Each row comes from the steps of one path. Every step used is in the known rows, and no mark comes twice. Write the path behind each row, first mark first.
Known rows
teve, gose, danir: [-1.31 -0.26 -0.46 -1.20  2.96 -1.02  0.52 -5.37 -1.97  2.34 -0.26  4.24
  1.62 -0.13 -0.63 -1.60  0.23 -1.25 -1.02 -2.19 -0.92 -0.52]
nilez, gose, gifibe, danir: [-0.13  0.36 -0.60  2.60 -0.86 -2.70 -0.22 -2.54  0.39 -2.42  0.57  5.50
 -1.69 -1.43 -1.71 -4.76 -0.07 -1.40 -1.25 -1.22  0.59  0.52]
gifibe, gose, tesat, teve: [-4.09  0.04  0.71  1.68  0.87 -1.81  1.60 -4.02 -0.77 -2.05 -0.92  1.70
  2.22  1.84 -1.50 -3.39  1.13  0.44 -0.64 -0.81 -1.19  0.01]
danir, zude, gose, nilez: [-3.40 -0.11 -1.21  0.27  3.58 -3.68  0.28 -1.36  0.89 -3.85 -1.32  1.65
  3.76  2.18 -4.25 -0.43 -1.28 -1.61 -0.70  0.05  1.31  0.37]
nilez, gose: [ 0.24  0.10 -0.59  2.60  1.54 -1.23  0.25 -3.15  0.53 -1.64 -0.44  2.29
  1.21 -0.33 -0.34 -2.26  1.26 -0.86 -0.15 -0.17 -1.50  1.11]
gifibe, danir, zude: [-0.10 -1.90 -4.08  1.06  2.20 -1.82 -0.21  3.14  2.16 -2.78  0.35  2.17
 -0.49  1.76 -4.65 -3.04 -0.49 -0.20 -2.50 -1.78  1.52  1.23]
teve, gose, tesat: [-0.87 -0.75 -0.82  0.49  2.14 -0.60  0.30 -5.03  0.67  1.82 -1.41  3.67
  4.80  0.41 -0.77 -2.23 -0.62 -0.61 -0.67 -0.18 -1.79 -0.61]
tesat, teve, gose, gifibe, danir, zude: [-0.51 -1.13 -1.95 -1.18 -0.72 -3.82  0.24  1.14  0.38 -2.85 -0.09  4.97
 -2.73  1.88 -5.06 -6.06  0.20 -0.56 -2.25 -3.17  0.96  0.48]
tesat, gose, gifibe, danir, zude: [ 1.39 -0.23 -0.57  1.34 -0.50 -3.85 -1.50  0.88  1.18 -2.88  0.55  7.14
 -2.50  1.49 -3.21 -4.14 -1.49 -0.80 -2.73 -2.65  1.68  0.81]
gose, danir: [-0.45  0.25 -1.66 -0.82  2.62 -0.19  0.51 -4.24 -2.45  1.77  0.96  2.76
  0.01 -0.98 -1.24 -0.96  0.71 -1.29 -2.06 -2.43  0.40 -0.34]
tesat, teve, gose: [ 0.78 -0.52 -0.78 -1.56  1.25 -1.30  1.30 -2.57 -0.75  0.28 -1.11  0.82
  0.58  1.65 -1.90 -3.50  1.97 -0.75 -0.71 -1.63 -2.37  0.65]
zude, danir, gifibe: [ 0.86 -0.58  0.33  0.33  3.97 -2.38  1.78 -1.42  0.72 -2.30  0.48  3.09
  1.21 -2.57 -1.86 -4.30  0.04 -1.54 -2.35 -1.72  0.15  1.75]
nilez, gose, gifibe: [ 0.19  1.09  0.48  1.95 -0.51 -1.88 -0.38 -4.65  0.06 -1.45 -0.32  4.99
 -1.06 -2.09  0.27 -2.44  0.46 -1.22 -0.81 -0.92 -0.61  0.84]
gifibe, danir, zude, gose, tesat, teve: [-2.85 -0.67 -0.78  2.07  1.62 -4.87  1.58  1.80  1.93 -6.34  0.16  2.61
  1.56  2.73 -7.82 -4.97 -0.15 -0.64 -1.92 -1.14  1.62 -0.12]
teve, gose: [ 0.04 -0.94 -1.37 -0.80  2.28 -0.37  0.29 -2.70  0.67  1.56 -1.52  1.96
  2.05  0.44 -0.43 -1.84  0.33 -0.99 -0.31 -0.86 -2.31  0.98]
danir, gifibe: [ 0.51 -0.67 -2.58  0.03  4.48 -1.34  0.56 -2.24  0.83 -0.89 -0.26  3.35
 -0.17 -0.73 -2.02 -2.76  1.18 -0.10 -1.19 -2.25 -0.07  1.87]
nilez, gose, tesat: [-0.67  0.06 -0.11  3.33  1.18 -1.56  0.39 -5.36  0.99 -1.68 -0.55  4.05
  3.53 -0.32 -0.78 -2.54  0.17 -0.64 -0.53  0.43 -1.20 -0.20]
danir, zude, gose: [-2.43 -0.70 -1.05  1.23  4.35 -2.89  0.38  1.34  1.88 -4.06 -1.01  1.47
  1.29  1.27 -4.05 -0.38  0.22 -1.26 -0.59 -0.49  0.42  1.20]
gose, nilez: [-0.38  0.21 -2.90 -0.98  1.40 -0.65  0.37 -4.71 -1.28  1.29 -0.63  1.13
  2.74  1.07 -0.92 -0.62 -0.38 -1.37 -1.55 -0.27 -0.49  0.06]

Write each row's path
[-1.10 -0.35 -1.27  2.79  0.08 -3.79 -0.76  0.14  1.84 -4.93  0.73  6.51
 -2.04 -0.28 -3.57 -4.83 -0.66 -0.89 -1.68 -1.73  1.67  0.97] : nilez, gose, gifibe, danir, zude
[-1.38 -0.79 -2.28 -0.21  3.48 -1.22  0.18 -1.52 -1.31 -1.09  0.87  3.83
 -0.64  0.62 -3.14 -0.84  0.13 -1.00 -2.71 -2.61  1.44 -0.28] : gose, danir, zude
[-4.95 -0.06  1.04  0.93  3.24 -1.49  0.52 -4.86 -2.00 -0.30  0.32  3.14
  0.49  0.06 -0.16 -1.31  0.82 -0.56 -0.48 -1.70  0.26 -0.04] : gifibe, gose, danir
[-3.39 -0.58 -2.23  0.88  2.66 -4.76  0.19  0.62  1.53 -4.99 -0.30  2.10
  2.92  2.48 -6.21 -2.58 -1.91 -1.51 -1.35 -0.35  1.85  0.41] : gifibe, danir, zude, gose, nilez
[ 1.10  0.94 -0.40  0.14  0.58 -2.14 -0.38 -5.52 -1.80  0.81 -0.81  2.93
  3.15  2.23 -0.12 -1.18 -0.62 -1.57 -1.48 -0.66 -1.44  0.09] : tesat, gose, nilez
[ 0.49  0.56  1.26  0.53  4.02 -3.30 -0.38 -5.53 -1.67 -0.46  0.79  7.30
 -0.19 -0.16 -1.35 -2.88  0.46 -0.60 -1.88 -3.61  0.59  0.50] : tesat, gose, danir, gifibe
[ 0.45 -0.07 -0.96 -1.43 -1.39 -2.71  0.87 -1.77 -0.95 -0.36  0.15  4.46
 -2.48  0.79 -3.21 -6.27  0.73 -0.81 -1.51 -2.86 -0.28  0.26] : tesat, teve, gose, gifibe, danir
[ 0.10 -0.11  0.28  0.50  2.75 -2.82 -0.86 -2.14 -1.57 -1.32  0.49  5.87
 -0.37  2.07 -2.13 -1.33 -0.61 -1.03 -2.65 -2.93  0.78 -0.39] : tesat, gose, danir, zude
[-5.24 -0.60  0.03  0.71  4.29 -3.24  0.29 -5.35 -0.01 -2.26 -0.97  4.17
  2.99  0.46 -1.08 -2.57 -0.35  0.31 -0.10 -0.98  0.72  1.61] : danir, gifibe, gose, nilez
[-0.27  0.73  0.58  2.72 -0.72 -2.31  1.18 -5.05 -0.40 -2.87 -0.07  2.70
  2.20  0.72 -1.99 -4.13  1.91 -0.33 -1.04 -0.09 -1.55 -0.36] : nilez, gose, tesat, teve
[-1.02 -0.50 -1.85 -1.75  1.73 -1.08  0.26 -5.82 -0.99  1.78 -2.10  2.32
  4.45  1.21 -0.59 -1.40 -0.75 -1.48 -0.42 -0.35 -1.62 -0.22] : teve, gose, nilez
[-4.10 -0.94  0.09  1.57  5.12 -2.44  0.10 -2.74  1.42 -2.46 -0.83  3.74
  0.66 -0.09 -1.01 -3.11  0.89  0.73  0.08 -1.67 -0.01  2.62] : danir, gifibe, gose
[-1.93 -0.67 -0.77  1.93  3.39 -2.85 -0.18 -2.78 -0.42 -3.61  0.81  5.14
  0.29  0.11 -2.40 -2.01  0.52 -1.18 -1.77 -1.78  1.01  0.03] : nilez, gose, danir, zude
[-3.55 -0.92 -1.70  3.01  2.92 -4.25  0.42  1.41  3.31 -4.96 -0.02  3.60
  3.11  1.52 -6.31 -3.25 -1.72 -0.53 -1.49 -0.46  1.88  0.01] : gifibe, danir, zude, gose, tesat
[-1.36 -1.35 -0.99 -2.31  2.94 -2.79  0.82 -1.93 -1.95 -1.89 -0.02  3.89
 -0.44  2.25 -4.02 -3.51  1.23 -0.83 -2.09 -3.18 -0.08 -0.38] : tesat, teve, gose, danir, zude
[-5.33 -0.74  0.72  2.93  4.62 -2.55  0.61 -4.91  1.32 -2.41 -0.93  5.58
  3.21 -0.21 -1.34 -3.19 -0.17  1.03 -0.07 -1.30  0.25  1.06] : danir, gifibe, gose, tesat
[-0.78 -0.16 -1.47 -0.75  4.82 -1.74  0.80 -4.59 -1.52 -0.22  0.95  5.66
 -0.36 -1.53 -2.30 -2.54  0.83 -0.62 -2.02 -3.32  1.13  0.77] : gose, danir, gifibe
